Every row comes from one small tree of marks. The marks that hang from a mark follow it in brackets, in alphabetical order. Every link used is in the known rows. Which tree was each row made from?
Known rows:
U[T[H]]: [ -1.5   4.9 -19.6 -26.6   4.6 -14.1 -14.7   1.5   4.8 -18.2 -23.9 -24.5
  25.7 -15.6  20.5  -1.5   6.1 -16.8  -2.7 -20.6  25.5 -14.7 -36.0 -14.5]
U[J T[H[F R[B] Y]]]: [ 17.1 -17.1  40.4  -8.3   0.0 -24.6  -6.1  -4.0  12.5  -0.3 -21.6 -38.3
 -13.2   8.2   0.9 -22.8  18.6 -16.2  -8.4  -0.7  43.8   4.1  14.7   1.1]
F[H[Y]]: [ -0.3   8.7 -13.0 -16.7 -13.8  -7.0   8.1 -15.4  -9.8  -5.7  -0.6   8.1
  25.6 -26.4  17.8  -1.3   7.6   5.7   8.8 -20.4  21.8  -8.3 -16.1   2.0]
H[F R[G] Y]: [ 17.5   5.3   9.3  -8.6 -10.2 -18.6  18.3  -7.4   7.3  14.4  -1.7  19.7
 -24.0   6.8   3.3  -6.9  -1.1  10.8  -4.0  13.0  -7.9   5.3   6.6  14.9]
F[H[R[J P] Y]]: [-14.4  -5.9  -9.8   8.0  -6.4  14.7  21.8 -22.6 -12.2 -16.6  22.9   7.0
  16.3 -12.0 -26.4  26.3  14.8  19.5   9.7   7.1 -10.1  19.1  19.2 -23.1]
T[H[F R[G] Y] U[J]]: [-15.8  -5.5  42.7  -4.2   4.3 -50.7  11.6 -12.3   3.8  21.9   7.8  10.6
 -37.1  22.1   3.7 -11.9  13.1  -8.0  -3.0  -0.6  21.3  -5.3   8.7  23.5]
Q[H[F R[B G P[X]] Y]]: [ 19.9   4.3  16.6  28.6  -9.2  -5.1   9.0   7.4   8.7  24.1   7.0 -17.8
  -8.6  23.1 -19.2 -16.8  -0.4   4.1   4.1   6.7  -8.3  19.5  34.0  27.0]
F[H[R[G P[X]]]]: [-19.6   9.8 -21.2   6.9 -13.1  -0.7  -4.0  -9.2  -3.4  15.8  29.4   3.7
  33.4 -11.8  -4.7  29.7 -13.0  15.5   2.2  -4.2   5.5   5.7   6.7   6.3]
P[R[B G J] X]: [-18.4   3.9  -5.9  42.4  20.6  34.4 -23.4  25.1   0.6  42.9  15.6  22.0
  10.1  11.6 -12.3  16.4 -21.5  -3.8   4.3  15.0 -26.1   3.6  13.6  25.1]
R[P]: [  0.5   7.6 -33.4 -13.2  -6.0  11.3   3.3   1.3 -14.8 -17.0 -12.5   1.4
  13.4 -10.1   9.3  16.4  -5.3   3.7   0.6  -1.5  -0.1  -9.0 -19.2 -35.0]
H[R]: [ -2.4   0.4 -15.8 -23.0 -13.6  -8.8   5.3  -8.2  -3.3  -5.9  -6.2   3.0
   8.2 -12.9  26.2  -5.1  -4.6   1.7 -15.6  -3.0 -13.2  -4.5 -19.2 -12.5]
P[X]: [ -9.4   6.9 -20.7  -3.6  -7.3   1.6 -10.0   1.7  -6.4  15.0  -2.7  -8.4
  25.9  -9.4  49.2  -2.5 -16.3  -2.8  -1.8 -13.8  11.2 -17.2 -20.0  -1.4]
Y[H]: [ 13.0  12.0 -11.0 -22.6  -3.1   3.9  -8.5  10.0  -6.3 -26.0  -3.8  -8.8
   3.1 -20.2  10.7 -12.6  -6.1  -3.1   7.4 -23.1  -7.9  -6.5 -24.0   2.8]
P[R X]: [-15.4   0.8 -25.1   4.3   1.4  -0.9  -3.4  10.8 -12.1  28.7   8.5  -4.0
  27.0 -13.8  24.6   3.2 -17.4 -22.0  -5.3   2.5  -0.9 -15.6 -12.4   7.7]
Y[H[F]]: [ 29.3   9.8   5.7 -15.9  -7.7   1.7  -6.8  10.2   1.0 -21.2 -10.3 -10.4
 -17.8 -10.3  14.8 -28.5  -9.0  -6.4  12.0 -15.4  13.8 -11.3 -20.1   5.4]
R[J P]: [ -9.1   1.9 -26.0  10.1   5.8  33.2   1.9   1.9 -17.3 -20.3  -0.4  10.4
   8.3  -1.3  -0.9  26.6  -3.1  12.3  11.3   7.9 -15.2   0.7  -5.6 -40.7]
Y[H[F R[B G P]]]: [ 28.1   8.3  14.2   5.9  -1.6  16.8 -10.7  18.7  14.3  -6.0  -3.6  -4.8
 -34.7  11.5 -45.8  -9.2  -6.3  10.1   2.2   7.1 -15.0  12.1  13.4  11.5]
Y[H[R[B]]]: [ 13.3   2.0   6.5 -14.5  -6.7  10.3 -13.7  10.3   9.5 -13.7  -6.0 -13.4
  -6.7  -9.1 -11.5 -26.2  -1.4   0.1  -9.6 -14.9 -22.2   3.8  -6.5  10.3]
X[P[R[B]]]: [  4.9 -13.8 -24.0  -5.0   9.2  13.1   5.0   4.0 -13.7  -9.3 -18.4  15.7
  10.1 -13.2   0.1  10.9  -5.6 -12.2 -15.2   7.4  -3.4 -19.8  -5.4  -5.2]
U[T]: [  9.2   5.8 -35.2 -34.2   3.8   1.0  -4.2   1.8  -6.2 -13.7 -23.1  -7.6
  21.2 -12.2  35.0   4.7  -2.1  -5.4  -3.6  -4.4  27.4 -12.9 -34.8 -22.5]
U[J T]: [  7.9  -3.3 -18.6 -32.1   2.4  -4.2  -6.1   1.8 -20.0 -17.5 -14.0 -11.1
  19.9 -11.2  45.1  13.3  -4.7  -7.8  -1.4  -3.2  38.2  -5.3 -20.1 -28.6]
F[H[R[B G J P[X]] Y]]: [-21.4   1.3   5.2  40.7   1.6  30.0  -3.6  -7.4   4.6  25.8  32.2   8.2
  16.7   9.5 -43.9  28.3   0.5  28.9   9.4   8.3 -13.7  24.8  41.3  15.0]

Which tree is each row?
[ -6.4  -2.9 -12.4 -30.0  -1.5 -23.3  -6.5  -6.5  10.0 -16.3 -13.5 -28.4
  21.0 -14.9  13.4  -4.3  10.7 -16.0 -14.0 -10.7  13.0  -6.6 -24.2 -12.7] => U[T[H[R]]]
[ 26.4  11.8  12.4 -14.8  -7.6  -9.0  -3.1   9.2  10.8  -7.7   6.6   5.7
 -27.6  -2.3  -4.9 -16.0 -11.1   3.4   0.9  -0.5 -11.5   5.8  -3.2  24.4] => Y[H[F R[G]]]
[ -3.4  -2.3   8.3  38.2   1.8  13.3  14.8  -6.3  -0.5  25.2  25.2   3.7
 -16.3  21.8 -21.8  23.4  -7.6  19.4  10.0  28.6 -17.0  19.9  39.9   2.6] => H[F R[G J P[X]] Y]
[-25.7  -7.9  28.6   5.6   3.6 -15.5   1.3 -12.8  13.4   4.8   1.8   6.7
 -24.8  14.8  10.7 -21.5  11.5 -10.6  -3.4  -1.8   6.8 -17.0 -13.2  -3.1] => T[H[F R[J]] U]
[ 10.2 -16.4  28.0 -20.3  -4.7 -38.4   8.0 -11.6   2.3 -10.1  -7.2 -36.8
  -6.1  -0.1  12.6 -10.2  16.1 -18.5  -5.9   0.9  41.5   4.3   8.2  -6.9] => U[J T[H[F R Y]]]
[-10.3 -11.1   1.9  -7.1   8.2  -8.4   7.8 -13.6   6.0 -15.3  -0.1 -25.0
  10.9  -2.6 -12.9   8.7  21.1  -6.0  -4.8   1.2  -6.3  11.3   4.6  -9.9] => U[T[H[R[J] Y]]]
[-41.8   2.6   8.8   4.4  17.4 -13.5  -3.0  -7.6  10.5  10.9  13.1  27.2
 -11.0  15.6  -8.4   7.3   8.0   2.3  -3.9  -4.5 -29.2  -5.3 -12.6  11.1] => T[H[R[G J]] U]
[ -4.1  -9.5 -18.6  21.1  24.8  32.7  -0.1  10.9  -9.6  -2.2   2.6  41.9
  -0.8   2.7 -28.4  35.7 -10.6   7.4  -2.5  22.8 -30.0  -2.5  12.9   5.2] => X[P[R[B G J]]]
[  7.0   1.7  24.6  42.3   6.6  36.8 -20.9  17.7  14.5  12.1  21.7 -14.4
 -25.5  22.8 -43.8   2.3 -16.5  13.0  13.6  12.7 -22.0  21.0  36.6  20.1] => Y[H[F R[B G J P[X]]]]
[ 14.6   2.6  -1.2 -12.4 -16.4  -6.3  -1.9   4.1   4.9 -12.7 -11.1  -7.0
  13.3  -6.2  18.5 -33.6   5.3  -3.6 -10.2 -14.6 -19.9   3.9 -11.0   2.9] => Q[H[R[B]]]
[-10.8   0.3 -13.0  15.6   3.6  15.1 -16.9  18.3  -1.3  36.1  -4.6  -4.3
  20.8  -3.6  14.1  -8.4 -16.4 -20.9  -9.6   0.0   1.7 -15.8  -6.2  14.0] => P[R[B] X]
[  1.2   8.5  -9.6  16.3  -8.2   3.0  -7.3  12.5   4.7  14.1  12.5 -12.6
  17.5  12.1 -10.1  -1.9  -9.4   6.0  -2.9  -4.5 -24.3  16.3  13.8  14.1] => Q[H[R[B G P[X]]]]
[ -6.7 -16.7 -30.4   2.6  15.0  19.1  18.4  -1.9 -26.0 -22.9   6.3  26.3
  10.9 -14.9   0.1  35.1  -5.1  -4.4  -0.9  18.5 -21.2 -11.2   0.8 -19.2] => X[P[R[J]]]
[-10.6  -6.3   6.5  19.8  -5.4  32.7   7.2 -13.8  -1.5  -8.3  10.2   4.8
  11.3  -3.8 -40.9  16.7  15.2  20.9   5.5   5.0  -9.0  18.3  26.4 -17.0] => F[H[R[B J P] Y]]
[ 31.6   6.8   6.8 -11.5 -14.2 -21.1  19.9  -0.9  -6.9 -12.9 -13.2  -6.5
  -3.1  -5.2  27.7 -35.2   9.2  -8.6  13.6 -13.0  14.7  -2.8  -8.5   5.7] => Q[H[F Y]]
[  1.1  -3.2 -38.5 -12.2  11.4  -2.7  15.9   3.8 -17.6  -7.3   2.2  34.6
   8.4 -13.9  -3.2  35.3 -12.1  -3.0  -7.1  14.8 -14.6 -13.4  -5.0   5.4] => X[P[R[G]]]
[-16.2  -3.9  27.9 -10.5   2.3 -32.9  -9.3  -4.5  -5.2   2.9 -11.7  -1.8
 -19.6   8.8  41.2 -24.0   4.9 -21.6   2.8 -17.5  50.2 -30.7 -23.7  -1.7] => T[H[F] U[J]]
[ -5.6   1.0  -5.6 -20.1 -18.9 -16.2  16.9 -22.1  -2.4  -4.8   8.7   6.0
  22.2 -24.3   6.8  -3.0  11.2   6.9  -4.8 -11.6   7.5   3.3  -4.5   2.9] => F[H[R Y]]
[-16.6   6.6  18.8 -10.1   2.3 -37.2  -0.8  -5.0  17.9  19.4  -4.3  19.8
 -26.9  16.1   8.6 -18.0   6.1  -9.0  -9.3  -5.6  10.6 -18.9 -19.9  18.4] => T[H[F R[G]] U]
[ 18.8  -3.7   9.6 -13.8 -17.3 -17.3  21.0 -13.8   1.7   4.4  -9.1  -0.1
 -16.5  -0.9  19.0 -19.2   4.4   0.0  -9.4   8.5   5.6  -3.3   0.4  -5.1] => H[F R Y]
[ -1.5  13.3  -5.6  18.5  11.7  37.2 -21.0  15.4   5.6   4.9  -8.8  34.3
  -2.5  10.3  -3.9   6.2 -11.4  19.9   8.0   2.7 -22.9   3.7  -4.5   1.8] => R[B G J]
[-14.7  -8.9  -6.1  -9.8   6.8  -3.1  -6.3  -6.7   9.2 -21.0  -2.3 -20.2
  17.6  -6.0   1.5   8.7  12.4  -7.5  -5.2  -2.4  -3.9   3.3 -11.5 -19.2] => U[T[H[R[J]]]]
[-33.9  -1.3   9.8 -15.7   7.0 -31.8 -10.2  -6.2 -11.8  -1.1  -4.6  -0.2
   0.0   1.7  35.8  -7.8   7.4 -17.4  -2.6 -25.3  27.0 -25.0 -27.8  -6.1] => T[H U[J]]
[ 23.2  -0.4  20.2  31.5   0.9  14.7  15.5   4.8   6.6  -4.1   6.6   8.0
 -24.4  25.9 -39.6  -5.0  10.3  16.3  15.0  19.6 -32.5  32.5  38.5   4.5] => Q[H[F R[B G J P] Y]]
[ 14.8  -8.1  20.5 -15.9   2.1 -28.1  -1.2  -4.3  -4.4 -13.7 -19.0 -33.2
  -2.6  -4.5  22.4  -9.3  11.9 -21.6   8.8  -5.9  59.3  -5.4  -2.2  -8.1] => U[J T[H[F Y]]]
[  0.2  -3.5  19.6  47.2   3.8  28.8  -0.8   2.6  11.9  33.3  12.5   1.8
 -22.4  32.7 -31.4  12.2  -6.4  19.5   5.7  26.2 -15.1  21.5  46.9   9.4] => H[F R[B G J P[X]] Y]
[ 19.1   4.1  20.9  25.2   7.5  36.2 -11.3  17.2  13.9 -10.1   9.7   5.9
 -39.2  20.0 -56.3   2.5  -6.9  17.8  12.9  15.9 -30.8  23.8  28.6   4.3] => Y[H[F R[B G J P]]]
